In the rows, zero is written as 100.
Known rows, with every way that one mark hangs from another:
(G (C K) R): | 142 |  85 | 106 |  64 | 104 |  90 | 122 | 131 |  71 | 128 | 102 | 140 |  75 |  88 | 128 |  57 | 100 | 108 |  74 |  96 |  86 |  93 | 151 | 105 |  72 |
(X (R (G C))): | 140 | 105 |  83 |  62 | 103 | 100 | 124 | 141 |  61 | 129 | 120 | 107 | 103 |  92 |  83 | 107 | 126 |  98 |  87 | 119 |  92 |  74 | 139 |  87 |  74 |
(P (C (H R) K) D): | 105 | 103 |  92 |  65 | 106 | 117 | 117 | 109 |  75 | 131 | 102 | 108 |  99 | 103 | 145 |  17 | 123 |  82 |  77 |  87 | 130 | 104 | 130 |  99 |  53 |
(H R): | 123 | 103 |  92 |  76 | 112 | 113 | 112 |  98 |  66 | 128 | 118 |  93 |  82 |  95 |  97 |  77 | 120 |  98 |  86 | 111 | 110 |  88 | 120 | 100 |  66 |
(H (C (G R) K)): | 113 |  84 | 118 |  76 | 108 |  76 | 118 | 126 |  72 | 134 | 107 | 114 |  61 |  99 |  88 |  75 |  98 | 131 |  60 |  82 |  99 |  78 | 167 | 120 |  71 |
(R (H C)): | 118 |  98 |  94 |  82 | 114 |  85 | 119 | 118 |  73 | 136 | 117 |  99 |  82 |  84 |  68 |  89 | 107 | 101 |  69 | 113 | 124 |  67 | 102 |  97 |  73 |
(G D (R (H C) X)): | 103 |  98 | 119 |  89 | 112 |  89 | 111 | 130 |  77 | 132 |  94 | 130 |  66 |  97 |  84 |  94 | 107 | 122 |  73 | 121 | 101 |  87 | 133 |  91 | 106 |
(G C D): | 147 | 101 | 110 |  66 | 113 |  97 | 116 | 135 |  67 | 125 |  97 | 124 |  94 |  86 | 102 | 111 | 113 | 111 |  86 | 114 |  86 |  62 | 140 |  87 |  76 |
(C K): | 127 |  92 |  97 |  70 | 111 | 100 | 120 | 126 |  72 | 134 | 107 | 118 |  80 |  96 | 128 |  63 | 105 |  82 |  81 |  98 | 103 |  97 | 127 | 108 |  70 |
(R (G D)): | 115 | 101 | 109 |  71 | 113 | 113 | 118 | 131 |  71 | 124 |  95 | 104 | 101 | 107 | 102 |  99 | 125 |  84 |  97 | 123 |  92 |  68 | 154 |  93 |  89 |
(H (C (G D R) K)): | 118 |  86 | 135 |  76 | 110 |  79 | 114 | 136 |  76 | 129 |  92 | 123 |  63 | 103 |  90 |  87 | 100 | 140 |  60 |  84 |  92 |  59 | 182 | 117 |  78 |
(X (R G)): | 117 | 107 |  85 |  69 | 102 | 106 | 126 | 133 |  67 | 130 | 121 |  93 | 102 | 104 |  94 |  95 | 128 |  90 |  84 | 120 | 103 |  89 | 129 |  93 |  83 |
(C (G D (R X)) H): |  99 | 102 | 119 |  74 | 106 | 101 | 117 | 115 |  72 | 131 |  91 | 129 |  68 | 113 | 112 |  97 | 115 | 109 |  86 | 115 |  75 | 116 | 130 |  95 | 106 |
(R X): | 105 | 106 |  89 |  78 | 114 | 104 | 113 | 120 |  64 | 135 | 112 | 117 |  78 |  97 | 117 |  91 | 116 |  91 |  96 | 115 |  94 | 127 | 111 |  89 |  92 |
(X (R G H)): | 124 | 100 |  85 |  75 | 101 | 113 | 127 | 125 |  72 | 133 | 117 | 102 |  92 |  96 |  73 |  94 | 125 |  88 |  79 | 133 | 112 |  79 |  92 | 100 |  81 |
(C (H R) K): | 129 |  99 |  84 |  66 | 110 | 110 | 118 | 103 |  74 | 132 | 113 | 103 |  76 | 107 | 127 |  32 | 115 |  55 |  86 |  95 | 112 |  95 | 124 | 103 |  62 |
(R (G C D) H X): | 133 |  98 | 103 |  74 | 116 | 120 | 110 | 136 |  65 | 132 |  90 | 143 |  79 |  91 |  73 | 114 | 125 |  84 | 109 | 136 |  81 |  74 | 125 |  86 |  94 |
(C G (K Z)): | 128 |  95 | 110 |  83 | 109 |  95 | 116 | 135 |  72 | 139 |  98 | 131 |  61 |  99 | 105 |  80 |  99 | 111 |  91 |  91 | 103 |  91 | 139 | 121 |  60 |
(C G H (K Z)): | 124 | 100 | 101 |  77 | 107 |  93 | 122 | 129 |  76 | 140 | 100 | 127 |  68 | 107 | 120 |  65 | 101 |  80 |  92 |  90 | 106 |  97 | 129 | 113 |  63 |
(X R): | 124 | 108 |  88 |  71 | 101 |  95 | 125 | 128 |  68 | 132 | 123 |  98 |  95 |  94 | 107 |  95 | 117 | 110 |  70 | 113 | 107 |  96 | 106 |  94 |  79 |
(P C): | 110 | 103 | 100 |  73 | 110 | 109 | 115 | 119 |  68 | 128 | 115 |  96 | 108 |  96 | 121 |  75 | 119 | 105 |  69 | 109 | 106 | 103 | 107 |  94 |  63 |
(P D): |  99 | 104 |  98 |  72 | 105 |  93 | 127 | 120 |  71 | 131 | 100 | 112 |  97 |  87 | 123 |  85 | 116 | 108 |  86 | 107 | 119 | 100 | 125 |  95 |  85 |
(Z K): | 126 |  93 |  95 |  69 | 108 | 115 | 127 | 129 |  66 | 131 | 107 |  90 |  88 |  76 | 101 |  91 | 117 |  98 |  75 | 111 |  95 | 108 | 134 |  98 |  86 |
(H (C K) (R X)): | 115 | 101 |  88 |  81 | 121 |  98 | 100 | 120 |  65 | 137 | 117 | 110 |  58 | 102 |  96 |  59 | 111 |  90 |  88 |  84 | 110 |  96 | 160 |  99 |  70 |
(R G H X): | 104 |  98 |  88 |  81 | 114 | 121 | 116 | 116 |  67 | 138 | 106 | 122 |  76 | 100 |  83 |  90 | 125 |  69 | 107 | 135 |  99 | 110 |  97 |  95 |  95 |
(P (C (G D))): | 114 |  99 | 127 |  75 | 112 | 114 | 109 | 123 |  67 | 127 |  98 | 105 |  96 |  99 |  94 | 111 | 120 | 137 |  66 | 106 |  91 |  75 | 124 | 105 |  64 |
(X (R (G D))): | 123 | 108 | 102 |  69 | 104 | 110 | 122 | 143 |  72 | 125 | 105 | 100 | 104 | 108 |  95 | 107 | 130 |  97 |  85 | 124 |  95 |  69 | 144 |  90 |  89 |
(G (C H) D (R X)): | 123 | 106 | 107 |  66 | 107 |  93 | 118 | 129 |  71 | 126 |  92 | 143 |  83 | 102 | 129 |  83 | 113 |  95 |  91 | 117 |  72 | 111 | 139 |  74 | 104 |
(C H K): | 124 |  97 |  87 |  63 | 108 |  97 | 126 | 121 |  76 | 135 | 109 | 113 |  86 | 105 | 141 |  43 | 108 |  52 |  83 |  96 | 106 | 102 | 115 |  98 |  73 |

Rows:
| 140 |  93 |  89 |  68 | 110 | 112 | 123 | 121 |  66 | 132 | 107 | 120 |  90 |  83 |  67 |  96 | 120 |  81 |  96 | 131 |  99 |  66 | 111 |  96 |  71 |
(R (G C) H)
| 150 |  91 | 110 |  61 | 115 | 109 | 116 | 149 |  69 | 126 |  89 | 134 |  90 |  98 | 105 |  83 | 117 |  80 |  98 | 105 |  81 |  54 | 176 |  98 |  73 |
(R (G (C K) D))
| 126 |  91 | 138 |  85 | 104 |  94 | 117 | 144 |  81 | 129 |  77 | 148 |  59 | 108 | 118 |  81 |  96 | 137 |  80 |  96 |  89 |  83 | 170 | 122 |  78 |
(C (G D R) (K Z))
| 131 | 107 |  87 |  79 | 109 | 104 | 116 | 118 |  78 | 134 | 106 | 117 |  72 | 111 | 133 |  32 | 108 |  61 |  98 |  94 | 120 |  98 | 135 | 102 |  57 |
(C (H R) (K Z))
| 125 | 109 |  93 |  63 | 115 | 110 | 115 | 136 |  65 | 129 |  95 | 130 |  95 | 108 | 105 |  99 | 130 |  56 | 115 | 123 |  75 |  91 | 150 |  71 |  99 |
(R (G (C H) D) X)
| 109 | 100 |  86 |  80 | 123 | 109 | 100 | 125 |  63 | 136 | 115 | 105 |  66 | 113 |  85 |  60 | 123 |  72 | 103 |  93 | 105 |  89 | 182 |  98 |  74 |
(H (C K) (R G X))
| 122 | 103 | 100 |  87 | 115 |  73 | 115 | 151 |  76 | 136 | 106 | 117 |  76 | 100 | 112 |  66 |  96 |  95 |  84 |  83 | 121 |  78 | 165 | 103 |  65 |
(H (C (K Z)))
| 106 | 102 |  89 |  88 | 117 |  90 | 111 | 123 |  68 | 141 | 115 | 115 |  69 |  88 |  72 |  95 | 110 |  95 |  83 | 116 | 114 |  95 | 103 |  90 |  88 |
(R (H C) X)
| 103 |  94 | 102 |  84 | 105 | 106 | 118 | 111 |  73 | 135 | 103 | 136 |  64 |  94 | 107 |  74 | 109 | 107 |  83 | 129 |  97 | 128 |  89 |  99 | 101 |
(G (R H X))
| 127 |  96 |  94 |  76 | 118 |  94 | 108 | 118 |  70 | 133 | 119 |  94 |  71 |  98 |  93 |  54 | 109 |  94 |  75 |  83 | 120 |  66 | 160 | 106 |  55 |
(H (C K) R)
| 103 | 101 | 120 |  80 | 109 | 102 | 113 | 128 |  72 | 126 |  90 | 133 |  75 | 106 | 129 |  91 | 113 | 116 |  88 | 121 |  81 | 119 | 142 |  90 | 110 |
(G D (R X))
| 117 | 101 | 121 |  78 | 117 |  83 | 111 | 129 |  68 | 130 | 104 |  98 |  80 |  95 |  62 | 128 | 111 | 134 |  71 |  98 | 100 |  48 | 157 | 102 |  75 |
(H (C (G D)))
| 150 | 100 |  92 |  76 | 114 | 114 | 110 | 136 |  67 | 130 | 102 | 130 |  74 | 101 |  98 |  61 | 115 |  81 | 113 | 100 | 102 |  68 | 181 | 104 |  50 |
(H (R (G (C (K Z)))))
| 154 |  97 | 103 |  56 | 111 |  95 | 121 | 138 |  75 | 129 |  93 | 135 |  89 |  97 | 131 |  66 | 108 |  69 |  85 |  98 |  88 |  69 | 143 |  91 |  72 |
(G (C H K) D)
| 122 | 100 |  90 |  66 | 110 | 121 | 111 | 104 |  73 | 131 | 116 |  97 |  94 | 109 | 136 |  20 | 120 |  67 |  72 |  92 | 115 | 100 | 118 | 101 |  47 |
(P (C (H R) K))
| 147 | 102 |  76 |  52 | 101 |  99 | 129 | 143 |  70 | 133 | 116 | 118 |  98 | 104 | 112 |  63 | 122 |  54 |  86 | 103 |  94 |  79 | 142 |  91 |  69 |
(X (R (G (C H K))))
| 132 | 101 | 118 |  78 | 109 |  96 | 119 | 140 |  81 | 135 |  84 | 136 |  70 | 112 | 119 |  77 | 103 |  88 |  92 |  93 |  98 |  80 | 145 | 110 |  70 |
(C (G D) H (K Z))
| 112 | 107 | 114 |  87 | 123 | 102 |  95 | 115 |  61 | 133 | 107 | 103 |  58 | 101 |  55 | 120 | 119 | 133 |  88 |  98 |  96 |  69 | 160 |  98 |  78 |
(H (C (G D)) (R X))
|  88 | 111 |  88 |  66 | 107 | 126 | 120 | 101 |  70 | 126 | 106 |  87 | 118 | 111 | 115 |  44 | 141 |  75 |  92 | 110 | 127 |  97 | 138 |  86 |  65 |
(P (C (H (R G))) D)
| 121 |  88 |  94 |  77 | 115 |  98 | 119 | 133 |  75 | 137 | 109 | 110 |  77 |  97 |  71 |  63 | 112 |  70 |  82 | 105 | 120 |  57 | 141 | 109 |  69 |
(R G (H (C K)))
| 157 |  92 | 112 |  62 | 113 |  98 | 115 | 144 |  70 | 128 |  91 | 140 |  83 |  88 | 118 |  85 | 106 |  98 |  83 |  98 |  85 |  62 | 153 |  99 |  69 |
(G (C K) D)
| 104 | 107 |  84 |  78 | 117 | 130 | 106 | 105 |  60 | 131 | 114 | 102 |  76 | 109 |  90 |  81 | 133 |  75 | 114 | 121 |  96 | 110 | 142 |  92 |  84 |
(H (R G X))
|  96 |  95 | 111 |  81 | 107 | 101 | 115 | 109 |  64 | 134 | 105 | 127 |  60 | 101 |  98 | 100 | 111 | 132 |  85 | 112 |  79 | 130 | 124 | 106 |  97 |
(C (G (R X)))
| 157 |  97 | 102 |  59 | 105 | 105 | 120 | 161 |  69 | 127 |  99 | 130 |  94 |  99 | 102 |  93 | 121 |  94 |  84 | 107 |  85 |  54 | 169 |  97 |  73 |
(X (R (G (C K) D)))
| 138 |  96 | 121 |  67 | 106 |  93 | 120 | 131 |  71 | 120 |  92 | 132 |  89 |  90 | 112 |  96 | 108 | 129 |  75 | 115 |  79 |  75 | 153 |  90 |  86 |
(G C D R)
| 114 |  92 | 134 |  75 | 105 |  99 | 119 | 119 |  73 | 124 |  91 | 119 |  75 | 101 |  95 | 108 | 110 | 145 |  70 | 112 |  82 |  81 | 142 | 111 |  88 |
(C (G D R))
| 121 |  91 | 111 |  93 | 106 |  76 | 121 | 143 |  85 | 137 |  97 | 136 |  61 |  96 | 101 |  49 |  89 | 112 |  71 |  99 | 124 |  80 | 143 | 113 |  73 |
(G (R (H (C (K Z)))))
|  92 | 113 |  80 |  73 | 115 | 136 | 106 | 102 |  63 | 130 | 117 |  92 |  99 | 121 | 112 |  53 | 141 |  57 | 102 | 118 | 101 | 123 | 127 |  81 |  73 |
(P (C (H (R G X))))
| 140 |  98 | 100 |  70 | 101 |  82 | 128 | 141 |  80 | 132 |  95 | 150 |  77 | 102 | 145 |  39 |  95 |  84 |  88 |  96 |  96 | 103 | 152 |  98 |  71 |
(G (C H (K Z)) R)
| 126 |  97 | 133 |  85 | 112 | 109 | 106 | 149 |  75 | 132 |  85 | 133 |  80 | 106 | 114 |  83 | 106 | 129 |  77 |  92 |  98 |  79 | 149 | 117 |  53 |
(P (C (G D) (K Z)))
| 139 | 100 | 107 |  64 | 114 | 108 | 117 | 138 |  66 | 123 |  95 | 119 | 102 |  95 |  90 | 112 | 124 |  91 |  99 | 122 |  81 |  53 | 163 |  86 |  80 |
(R (G C D))
|  98 | 109 |  84 |  83 | 122 | 108 | 102 | 115 |  60 | 132 | 121 |  90 |  77 | 109 |  68 |  86 | 130 |  83 | 105 | 108 | 107 |  89 | 168 |  86 |  82 |
(H C (R G X))
| 107 |  87 | 114 |  65 | 101 | 105 | 121 | 114 |  76 | 132 | 104 | 117 |  83 | 111 | 131 |  39 | 110 | 104 |  57 |  90 |  94 | 113 | 124 | 114 |  62 |
(P (C (G R) H K))
| 100 | 101 |  96 |  62 | 103 | 101 | 126 | 127 |  78 | 133 |  97 | 117 | 108 | 101 | 158 |  28 | 117 |  77 |  73 |  89 | 123 | 112 | 121 |  95 |  66 |
(P (C H K) D)
| 129 |  92 | 110 |  93 | 113 |  83 | 114 | 136 |  76 | 144 | 102 | 126 |  52 |  90 |  62 |  86 |  94 | 117 |  77 |  90 | 123 |  61 | 129 | 123 |  55 |
(R (H (C G (K Z))))
| 111 | 103 |  77 |  69 | 115 | 127 | 111 | 110 |  68 | 136 | 109 | 114 |  72 | 121 | 119 |  36 | 128 |  34 | 114 | 105 |  98 | 117 | 145 |  95 |  80 |
(C (H (R G X)) K)
| 110 | 108 | 102 |  79 | 119 | 132 | 102 | 115 |  64 | 126 |  98 | 110 |  79 | 114 |  92 |  93 | 134 |  84 | 114 | 124 |  88 |  90 | 158 |  89 |  92 |
(H (R (G D) X))
| 128 |  99 | 126 |  88 | 117 |  79 | 109 | 154 |  76 | 135 |  89 | 127 |  64 | 103 |  86 |  99 |  97 | 127 |  81 |  82 | 105 |  51 | 182 | 114 |  65 |
(H (C (G D) (K Z)))
| 104 |  92 | 104 |  71 | 104 |  99 | 119 | 115 |  72 | 139 | 100 | 138 |  55 | 113 | 126 |  54 | 106 |  90 |  83 |  96 |  81 | 135 | 127 | 110 |  91 |
(C (G (R X)) H K)
| 120 | 104 |  92 |  70 | 109 | 112 | 116 |  84 |  66 | 132 | 118 |  88 |  74 | 103 |  82 |  82 | 121 |  91 |  85 | 104 | 105 |  87 | 109 | 105 |  62 |
(C G (H R))
